In the rows, zero is written as 128.
Known rows, with every way that one mark hangs from another:
(S (A (K (R G (P E))))): [138 132 118 176 109 150 164 125 163 110 136 192 133 146  78 179 126]
(A (K (R G P S))): [137 131 136 174 106 145 138 122 153  95 149 195 124 143  66 183 121]
(K (R G L (P (E D)) S)): [127 151  89 168 123 131 127 124 143  94 160 142 158 153 104 168 118]
(R P): [148 116 147 144 124 141 110 125 152  93 133 146 118 147  84 172 109]
(K R): [156 114 161 143 100 152 140 129 159 111 133 149 121 153  86 164 111]
(K (R G)): [149 120 152 158  96 131 139 125 152 121 137 137 121 152  81 168 115]
(S (A K)): [149 115 150 142 124 159 142 122 174 100 135 208 116 147  71 164 123]
(R D L S): [136 122 128 146 129 141 107 126 142  97 167 171 121 145  72 173 122]
(P (E D L)): [146 140  88 128 148 132 104 120 168  76 141 137 157 168 142 129 118]
(P (E D)): [147 139 116 133 136 137 106 125 166  87 134 140 149 163 128 138 121]
(S (A (K (R D)))): [147 104 142 157 110 168 168 138 168 113 145 216 124 144  61 181 121]
(D E): [148 118 131 133 130 142 110 125 160  95 137 143 135 158  99 152 112]
(G (R L (S (A K)))): [140 134 135 135 126 152 125 119 166  90 149 221 125 133  70 184 115]
(K (R G P)): [145 119 142 168 100 131 137 127 145 114 137 134 123 146  76 184 109]
(R D G L (P E) (S (A K))): [118 139  86 179 138 140 130 123 146  98 170 213 132 136  63 186 137]
(P E): [149 134 136 136 123 142 109 122 161  99 130 145 126 156 108 148 124]
(R D G L P): [134 116 110 168 128 114 104 129 134 118 163 126 120 141  65 194 123]
(A S): [154 120 146 140 114 158 111 125 151  95 137 183 116 148  84 164 122]
(S (A (K (R L)))): [148 113 137 149 109 165 169 128 169 122 148 194 124 146  62 179 124]

Rows:
[126 139  85 175 122 132 127 128 137  87 161 167 144 152 101 170 116] => (K (R D G (P (E L)) S))
[147 119 129 131 125 124  95 133 151 112 150 137 126 138  83 191 112] => (G (R D L))
[130 124 107 149 143 157 120 133 160  69 149 234 147 134  75 193 105] => (G (R (D E) P (S (A K))))
[139 124 122 160 123 115 107 119 141 114 152 118 119 144  72 185 120] => (R G L P)
[137 125 132 173 108 143 138 130 155 106 160 205 123 145  63 178 130] => (A (K (R D G S)))
[133 132 120 174 111 140 137 121 149 106 163 180 126 140  59 191 126] => (A (K (R G L P S)))
[130 145 103 145 134 133  88 129 141  84 153 163 139 135  94 192 113] => (G (R D L (P E) S))
[147 126 153 148 107 166 142 124 167  93 144 211 123 148  76 164 121] => (A (K (R S)))
[121 118  83 174 128 146 154 131 139  85 166 194 153 150  82 177 100] => (K (R (D (E L)) G P (S A)))
[129 152  97 138 143 142 113 124 154  69 145 179 160 141 111 176 102] => (G (R L (P (E D)) (S A)))
[141 125 151 147 125 166 141 118 168  82 144 239 117 144  68 160 121] => (R (S (A K)))
[133 120 123 153 134 160 138 126 157  97 168 230 120 139  54 178 130] => (R D L (S (A K)))
[136 128 145 171 101 139 134 123 140  96 146 166 123 145  73 180 108] => (K (R G P S))
[130 123 124 148 130 144 117 131 140  87 155 194 129 127  65 206  99] => (G (R D L P (S A)))
[137 123 143 155 129 167 139 120 162  75 143 235 119 139  62 175 116] => (R P (S (A K)))
[136 118 140 154 130 164 139 128 162  86 155 246 118 142  60 170 124] => (R D (S (A K)))
[121 152  79 169 147 138 130 117 158  83 162 200 151 146  90 167 132] => (R G L (P (E D)) (S (A K)))
[143 142 113 134 128 126  92 123 152  98 134 124 137 141 105 186 112] => (G (R L (P E)))
[140 125 116 153 131 139 106 133 148  94 141 150 130 148  97 173 121] => (R D (P E))
[126 125  90 149 147 151 119 133 156  80 162 218 148 131  67 201 110] => (G (R (D E) L P (S (A K))))
[144 112 129 157 113 166 167 129 163 114 147 191 126 140  57 194 118] => (S (A (K (R L P))))
[124 123  99 145 141 146 115 133 141  82 160 189 149 133  75 199  96] => (G (R (D E) L P (S A)))
